Each row comes from the steps of one walk. Every step used is in the known rows, and no mark comes twice. Write the walk behind each row, first mark first.
Known rows
kobi -> tema: [  1 -15  14   3   9  18  -2  -3 -10  10   7  12  -2  -2  -7  20  -4 -12
   4  -2  16  15  -2  -5   1 -10   2  -1  -4   8]
sarep -> zades -> fefet -> fupav: [ 14 -20  30 -17  41  -4 -25 -16   6  -6  -3 -24   5 -17 -18 -25  32  29
  -6 -15  36  23   1   6   2   7   8  17  -5   4]
sarep -> zades: [ -8 -30  14   3  28  -1  -7 -14   8   4   2   5  16 -11  -5 -28  -8 -15
   1   7  15  13   3   2 -15   1  -2   5 -14  21]
zades -> fefet -> putuf -> tema: [ -9 -20   3   8 -12  41  10 -10 -12   2 -13 -19   9   1 -32  29  22   6
  -2 -10  25   9  11  22  -1 -16 -13  45  -4 -23]
kobi -> tema -> fupav -> fefet -> putuf: [  3  28   6 -14 -11 -30   4  42  32 -13  14 -25  11 -18  -2  14 -14  34
  31  -2 -41  -1  30 -15  20 -24   4 -19 -21  -7]
sarep -> bokem: [ 10 -26  18   3  21   7 -11 -12  10   6   3  21  26   4  -3 -14 -15 -24
  -8   6   3   1   0  -5  -2   7  -4  -3 -11  13]
fefet -> lomo: [  3 -22   2  -6   7   7   5 -13 -18  13  -2 -11  10  13  -9  14  -1 -23
  -8  -3  16   4  -6   7  12   9  11  -5  -6  -4]
zades -> fefet -> putuf: [ -1 -43  27  12  24  36  -1 -18 -26  27  -2 -35  -1  12 -35  28  23   5
  -3  13  35  12   1  14   8 -20 -18  35  10 -18]
lomo -> fefet: [-13 -12  -8   4  14  -3  -5 -10 -10  32  -3   7  -8  23  16  -8   8 -16
  10  21   3 -16  -6  -4 -13   3  -8   3  -2   1]
zades -> fefet -> lomo -> tema -> fupav -> bebik: [ 11  24  12 -29  -2 -31   5   1 -11 -20 -17 -44 -35 -22 -14 -15  38  45
 -10 -20  -3  10   7   3  18  26  26  -8  31  -8]
lomo -> tema -> putuf: [-21   8   2  25  -8  -7  21 -13   3  12   5  -2   3  20   1  -3   5   3
   4  -6 -25 -12   9  14 -16 -12 -16  11 -10 -21]
sarep -> zades -> fefet -> putuf: [ -9 -28  29   1  24  13   1 -31   0  12  10 -46  11 -14 -29   4  12  26
  11  -2  15  24  12  19  -1 -12 -10  36  -3  -6]
kobi -> fefet: [ 13  -9  11  -1  16  14  -7 -15 -12   7  16  23   2  13  10   9 -19 -27
 -11   8  10  16 -10  -9   1  -9   1 -13  14   9]
putuf -> tema: [-12 -19 -12  15 -10  29   0   7  -5  -3 -21  34   9   7  -6  -5  -2 -34
 -12  -4  24  -5   6   5 -17   1  -3  17 -16   6]
fefet -> lomo -> tema: [ -5   9 -17 -11 -18  -8  23 -11  -5   1   2 -20   1  15  -9   7   5  -1
   5 -20 -11   7  -4  15   6  21  -1   5 -13 -13]
bebik -> fupav: [ -3 -32  34  27  32   7 -21  14 -15  32 -21  17   3 -14   2 -17   5 -34
  -6  34  15 -23 -29   0   7  -9  10 -15  14  19]
tema -> fupav: [ 11 -28  10  -6  23   4 -11  17  -7   5 -11   7  -4   3   3 -17  -2 -21
 -19  15  36   0  24 -16  -3   6   4  -8  -5  15]
putuf -> tema -> kobi -> fefet -> zades: [  9  13 -38  -1 -28  28  14 -17 -10 -24  20  60 -15   6  23  12 -40 -28
 -18  -8   1   7 -19  -6 -21   3  -1 -17  15  30]
zades -> fefet -> lomo -> tema -> kobi: [ 11  12 -30 -13 -30   5  31 -24 -12 -10  14 -41 -29  -4 -15  18  16  47
  11 -29   4  36  -7  24  -1  29  -8  17   6 -16]
kobi -> fefet -> putuf: [  7  -1  13  -1   5   8   5 -25  -5   8  32 -12  10  11   3  29 -17  -8
   1   4 -10  14  10  -6  11 -16 -13   2  12  -8]
bebik -> fupav -> fefet -> putuf: [-11  -2  32  30  10 -17 -15  37  11  27 -14  -9  20 -14  -1  -6  -8   2
  28  41 -37 -40 -27   7  20 -29   1 -19   1  -5]
fupav -> fefet: [ -7 -21   5  17  13   5 -22  28  -2  16 -17  23  12  14  -5 -12 -18 -21
  15  25   6 -14 -27   2  -5 -14   2 -13 -14   2]
bebik -> fupav -> fefet -> putuf -> tema: [-19  23   6  30 -25 -12  -5  47  27   5 -26  10  31 -24   2  -7  -6   1
  29  16 -46 -46 -18  14  12 -26   8  -6 -13  -6]
putuf -> tema -> fupav -> fefet -> zades: [ -2  -1 -23  -5  -9   4  -8  53   7 -18 -32  55  13  12   6 -27 -19 -34
  -5  13   2 -34 -12   0 -10 -13  19 -22 -16  20]
zades -> fefet -> fupav: [ 18 -32  28  -7  42  19 -27   1 -18  10 -15 -17  -7   8 -23   3  38   9
 -19  -1  57  13  -8   1  11   0   0  18   8 -10]
putuf -> tema -> kobi -> fefet: [ 13  28 -39   1 -38  13  14 -11   9 -31  23  38  -9 -13  26   7 -29   2
  -5 -25  -8  22   5 -10 -21   9  -2  -5   5  17]

Write each row's walk
[ -9   4  21  18   3   2  15 -12   5  11  19   5   5   1  -1  26   0   6
   9 -14 -18   4   9  -4  -7 -29   1  -4  -2 -11]	kobi -> tema -> putuf
[ 24  23 -22 -15 -22  -5  19 -30  -3 -17  43  -9 -12  -8  19  23 -28  10
   1 -23 -14  33  -3  -6  10  18  10 -29  16   7]	tema -> kobi -> fefet -> lomo
[ -9 -33   4  17  25  19 -19  23 -21  22 -21  47   8  35  -9  -8 -24 -54
  -2  45  11 -31 -49   8  -6 -19   6 -21  -2  19]	fupav -> fefet -> zades
[  4  -3  38  -3  34 -19 -40   7  -4  -1 -19  -2 -14 -13   1 -22  21   0
 -28  13  22 -19  -3 -26   8  19  13 -20  20   8]	fefet -> fupav -> bebik
[  5  -6 -14  -6 -10   9  -5  26   9 -23 -20  25   7  -6   4 -18   1 -18
 -21  -9  25  -5  33  -8 -12   8   5   1 -17  12]	putuf -> tema -> fupav
[ -6  27  17 -12  26 -45 -33  -4   4  10 -12  -8 -26  -2  25 -29  35  15
  -8  18 -10 -28  -6 -30   4  25  12 -16  23  -3]	lomo -> fefet -> fupav -> bebik
[-15 -26 -10   2  29  11  -1 -15 -29  38  -6  31 -12  43  15  -7  -1 -53
  -7  39  10 -29 -31   0 -13  -2  -9  -3  13  13]	lomo -> fefet -> zades
[-10 -24  27  28  31   4 -27  40 -18  34 -33  46   7   6   3 -22 -16 -52
   7  62 -10 -55 -73   7   8 -27  19 -41  15  29]	bebik -> fupav -> fefet -> zades
[ 10 -15  46  -5  44  -2 -46  -1 -23   1 -26 -15 -27 -11 -17 -13  43  20
 -26   7  44  -2 -16 -12  12  10  14  -1  35  -1]	zades -> fefet -> fupav -> bebik
[ 18   7  -7 -31 -10 -11  18  -1  -9 -14  -4 -46 -16  -1 -22   2  35  34
   0 -30   9  22  13  17  15  18  10  14   0 -14]	zades -> fefet -> lomo -> tema -> fupav
[ -4   4 -32  13 -21   2  19  -4   1  -2  10   2 -25   0   3 -10  -8  20
   8   1   1  13   6   0 -22  26 -25   8  -7   9]	lomo -> tema -> kobi
[ -4  21 -11  -1 -30  11  17 -14  13 -14  19   6  18   1   8  29 -16  -6
  -3 -20 -20   8  21  -1   3 -17 -11  12  -2 -10]	kobi -> fefet -> putuf -> tema
[-17  -7   2   2 -10  17  15 -22  15 -13  -1 -26  20 -19 -26   1  15  26
  10 -27   4  21  23  25 -12 -14  -9  45 -16 -10]	sarep -> zades -> fefet -> putuf -> tema
[ 31  25 -13 -18   0 -14 -11  -8  12 -23  35   2 -17 -10  28   6 -13  25
  -9 -15   2  25   7 -29   5  18   0 -24  15   8]	tema -> kobi -> fefet -> fupav
[-27  18 -30   3 -32  -5  21 -11  17  11   0  -8  12  16  14  13   8   2
  15  -5 -31 -19  24   3 -11  -4 -20  31 -17 -22]	lomo -> fefet -> putuf -> tema
[ 13  34 -32  -1 -29  -8  22 -21   7 -17  37  10 -28  -4  23  -1 -24  26
   8 -13 -23  28  -1  -9 -16  16 -19  -9  10  10]	lomo -> tema -> kobi -> fefet
[ -5  -9  27  32  23  -9 -29  44   0  25 -28  26  14 -14   7 -25  -8 -21
  20  41 -13 -40 -47   4   7 -21  15 -31   3  13]	bebik -> fupav -> fefet
[ -4   5  -9  -6 -21   2  13  23  19 -19  -7 -10  17  -7  -3   3   0   2
  -9 -11   1  -5  53  -6   0  -4  -7  19 -20  -8]	fefet -> putuf -> tema -> fupav
[-10  20  10  -2 -14 -19  -4  21  14 -24 -16 -10  -3 -27   5 -13   6  13
 -20  -1 -11 -18  44 -21   2   7   6  -1   7  -1]	fefet -> putuf -> tema -> fupav -> bebik
[ 27  57 -31 -21 -22 -29   6  -7  24 -33  35  -9 -24 -10  26  -3  -4  47
   0 -30 -25  26   9 -19  -1  27 -13 -13   6  -1]	lomo -> tema -> kobi -> fefet -> fupav
[-21  11 -17  18 -31   3   3  30  24  -5 -15   7  31   5 -10   8 -16  -1
  22   0 -28 -20   6  14  -2 -20  -7  13 -31 -17]	fupav -> fefet -> putuf -> tema
[ -2  10  -6 -16  20 -27 -18  -3   8  16  -2  -7  -4  19  18 -11  27   4
   0   7   2 -17   6 -13   3  16  -4   0  -6 -11]	lomo -> fefet -> fupav
[  7  34 -30 -23 -41 -27   4  48  28 -37 -17   6  24 -10   4 -14 -14   3
  11 -26 -27 -14  12   6   8   7  31 -21 -31  -7]	putuf -> tema -> fupav -> fefet -> lomo
[ 10 -26  10  -1  28  28  -6 -19 -34  13  12  48  -5  31   8  12 -24 -57
 -23  21  19   0 -37  -7   1 -15   4 -21  24  28]	kobi -> fefet -> zades
[ 14  39 -20 -25 -26 -19  28 -29   0 -12  26 -13  -3  10   8  18  -6   5
   6 -31 -37  21  -9  11  14  14   6  -9   4 -12]	kobi -> fefet -> lomo -> tema
[ -1   8  -6 -20  -9 -13  24 -32   5 -11   6 -45  -1 -12 -24 -11  24  38
  18 -38 -13  35  -7  35   0  14  11  25 -11  -9]	sarep -> zades -> fefet -> lomo -> tema
[-19  50 -10 -12 -25 -46   4  10  25 -14  -8 -20 -14 -21  29 -20  18  30
   1   3 -42 -30  45 -23  -3  13   5   0  12 -11]	lomo -> fefet -> putuf -> tema -> fupav -> bebik
[ 10  13 -13   0 -15   4  17 -25   5  -5  47 -18 -10  -6  15  27 -32  23
   6   1 -17  26  14 -17   2  -2 -23  -6  13  -2]	tema -> kobi -> fefet -> putuf
[ -8   6 -34  14 -42  16  23  -5  14 -15  11  -6   2 -11   1  16 -13  14
   4 -11  -4   6  30   0 -15   6 -24  20 -16  -6]	fefet -> putuf -> tema -> kobi
[ 12 -34  11  -9  16  26   2 -21 -36  14  -8 -27  -2  13 -29  20  21  -8
  -6 -11  38  22 -20  18  13   0  11  15  10 -14]	zades -> fefet -> lomo
